Every row comes from one small tree of marks. Brackets hold a mark, then the marks that hang from it, in alphabetical order. Every link used is in the known rows. Which tree was each row made from?
Known rows
(zasud (kibaz bibis buge nibibab) (meda zarez)): [.33,.47,.16,.65,-.23,.40,.11,-.45,-.29,-.32,-.01,-.06,-.08,-.03,-.12,-.28]
(zarez (meda (zasud (kibaz bibis buge)))): [.20,.32,.09,.29,-.09,.03,.13,-.41,-.05,-.33,-.28,.49,.08,.11,-.02,-.15]
(zarez (meda (zasud (kibaz bibis buge nibibab)))): [.30,.25,.12,.34,-.13,.06,.20,-.45,-.09,-.42,-.32,.43,.10,.11,-.02,-.24]
(meda zasud): [.11,.14,.18,.01,.01,.03,.12,.00,.06,-.21,-.11,.09,.09,.16,.02,-.12]
(nibibab (kibaz (zasud (meda zarez)))): [.24,.25,.15,.16,-.13,.27,.15,-.29,-.08,-.07,-.01,-.20,.00,-.03,.24,-.24]
(bibis meda): [.01,-.12,-.09,-.13,-.06,-.22,-.11,-.13,.17,-.09,-.08,.09,.06,.11,.04,-.11]
(nibibab (kibaz buge zasud)): [.28,.12,.08,.40,-.28,.37,.24,-.36,.02,-.03,.05,-.32,-.04,-.28,.04,-.17]
(kibaz (bibis (meda zarez)) buge nibibab): [.19,.18,.18,.68,-.36,.05,.01,-.40,-.26,-.28,-.25,-.12,-.11,-.02,-.34,-.30]
(buge (kibaz bibis)): [-.06,.03,-.05,.31,-.17,.15,-.02,-.13,.14,.02,-.27,.26,.01,-.28,-.12,.14]
(nibibab (kibaz bibis buge (zasud (meda zarez)))): [.25,.43,.19,.66,-.36,.38,.12,-.36,-.17,-.08,-.08,-.20,-.13,-.15,-.04,-.20]
(nibibab (kibaz bibis buge)): [.05,.23,.10,.57,-.32,.30,.02,-.14,-.05,-.02,-.05,-.12,-.15,-.34,.00,.05]
(zarez (meda zasud)): [.13,.14,.03,-.10,.07,-.14,.10,-.27,-.04,-.26,-.29,.50,.13,.26,.07,-.20]
(kibaz buge nibibab): [.29,-.06,-.01,.39,-.21,.24,.20,-.31,-.13,-.19,.05,-.24,-.03,-.14,-.24,-.25]
(buge (kibaz nibibab zasud)): [.32,-.18,-.02,.22,-.19,.27,.31,-.41,.13,-.15,-.21,-.04,.15,-.23,-.09,-.22]
(kibaz bibis nibibab (zasud meda)): [.39,.08,.16,.48,-.31,.09,.14,-.10,-.13,-.23,-.24,-.03,-.05,.20,-.20,-.27]
(meda zarez (zasud (kibaz bibis nibibab))): [.22,.52,.56,.47,-.07,.21,.20,-.27,-.29,-.44,-.26,-.03,.05,.11,.03,-.27]

Write each row's tree
[.39,.20,.28,.81,-.46,.10,.18,-.54,-.26,-.30,-.31,-.26,-.08,.06,-.42,-.45] : (kibaz (bibis (meda zarez)) buge nibibab zasud)
[.20,.33,.21,.71,-.38,.04,.05,-.46,-.17,-.12,-.25,-.14,-.11,.06,-.41,-.29] : (kibaz (bibis (meda zarez)) buge zasud)
[.30,.13,.09,.47,-.27,.28,.19,-.41,-.06,-.19,-.34,.08,.05,-.09,-.18,-.25] : (buge (kibaz bibis nibibab (zasud (meda zarez))))
[.17,.40,.07,.08,.05,.24,.03,-.31,-.13,-.17,.11,.04,.04,.08,.17,-.19] : (zasud kibaz (meda zarez))
[.25,.27,.29,.69,-.35,.06,.08,-.40,-.22,-.42,-.31,-.07,-.05,.09,-.32,-.39] : (kibaz (bibis (meda zarez zasud)) buge nibibab)
[.38,.19,.21,.34,-.14,.31,.31,-.32,.04,-.41,-.01,-.08,.10,-.03,-.01,-.26] : (meda (zasud (kibaz buge nibibab)))
[.32,-.06,.21,.46,-.37,-.12,.09,-.19,-.02,-.26,-.37,-.07,.00,.15,-.19,-.28] : (kibaz (bibis meda) nibibab zasud)
[.09,.37,.24,.54,-.31,.19,.01,-.32,-.06,-.20,-.20,-.08,-.08,-.16,.04,-.16] : (nibibab (kibaz (bibis (meda zarez zasud)) buge))
[.26,.00,.12,.00,-.10,-.06,.09,-.27,.22,-.41,-.15,.09,.17,.16,.14,-.28] : (bibis (meda (zasud (kibaz nibibab))))
[.09,-.08,.00,.39,-.23,.19,.08,-.19,.07,-.13,-.31,.16,.04,-.29,-.13,.00] : (buge (kibaz bibis nibibab))
[.27,.26,.25,.22,-.12,.07,.14,-.53,-.04,-.44,-.15,-.06,.12,.13,.02,-.44] : (bibis (meda zarez (zasud (kibaz buge nibibab))))
[.24,.25,.02,.12,-.02,.06,.19,-.48,-.01,-.33,-.19,.43,.13,.11,.05,-.22] : (zarez (meda (zasud (kibaz buge))))
[.10,.52,.17,.34,-.06,.20,-.06,-.20,-.19,-.17,-.04,.13,-.05,.08,.06,-.08] : (zasud (kibaz bibis) (meda zarez))
[.36,.01,-.01,.20,-.15,.32,.28,-.52,.00,-.19,-.19,-.02,.14,-.09,-.08,-.36] : (buge (kibaz nibibab (zasud (meda zarez))))
[.25,.41,.22,.42,-.13,.25,.04,-.27,-.26,-.31,-.09,.04,-.03,.08,.05,-.21] : (zasud (kibaz bibis nibibab) (meda zarez))
[.06,.23,.23,-.04,.01,-.16,-.01,-.29,-.01,-.28,-.22,.07,.11,.29,.05,-.33] : (bibis (meda zarez zasud))
[.17,.09,-.07,.35,-.24,.21,.08,-.25,.17,-.03,-.26,.23,.04,-.12,-.16,-.05] : (buge (kibaz bibis (zasud meda)))
[.21,.00,.04,.62,-.40,.02,.00,-.28,-.07,-.26,-.21,-.06,-.09,-.06,-.33,-.21] : (kibaz (bibis meda) buge nibibab)
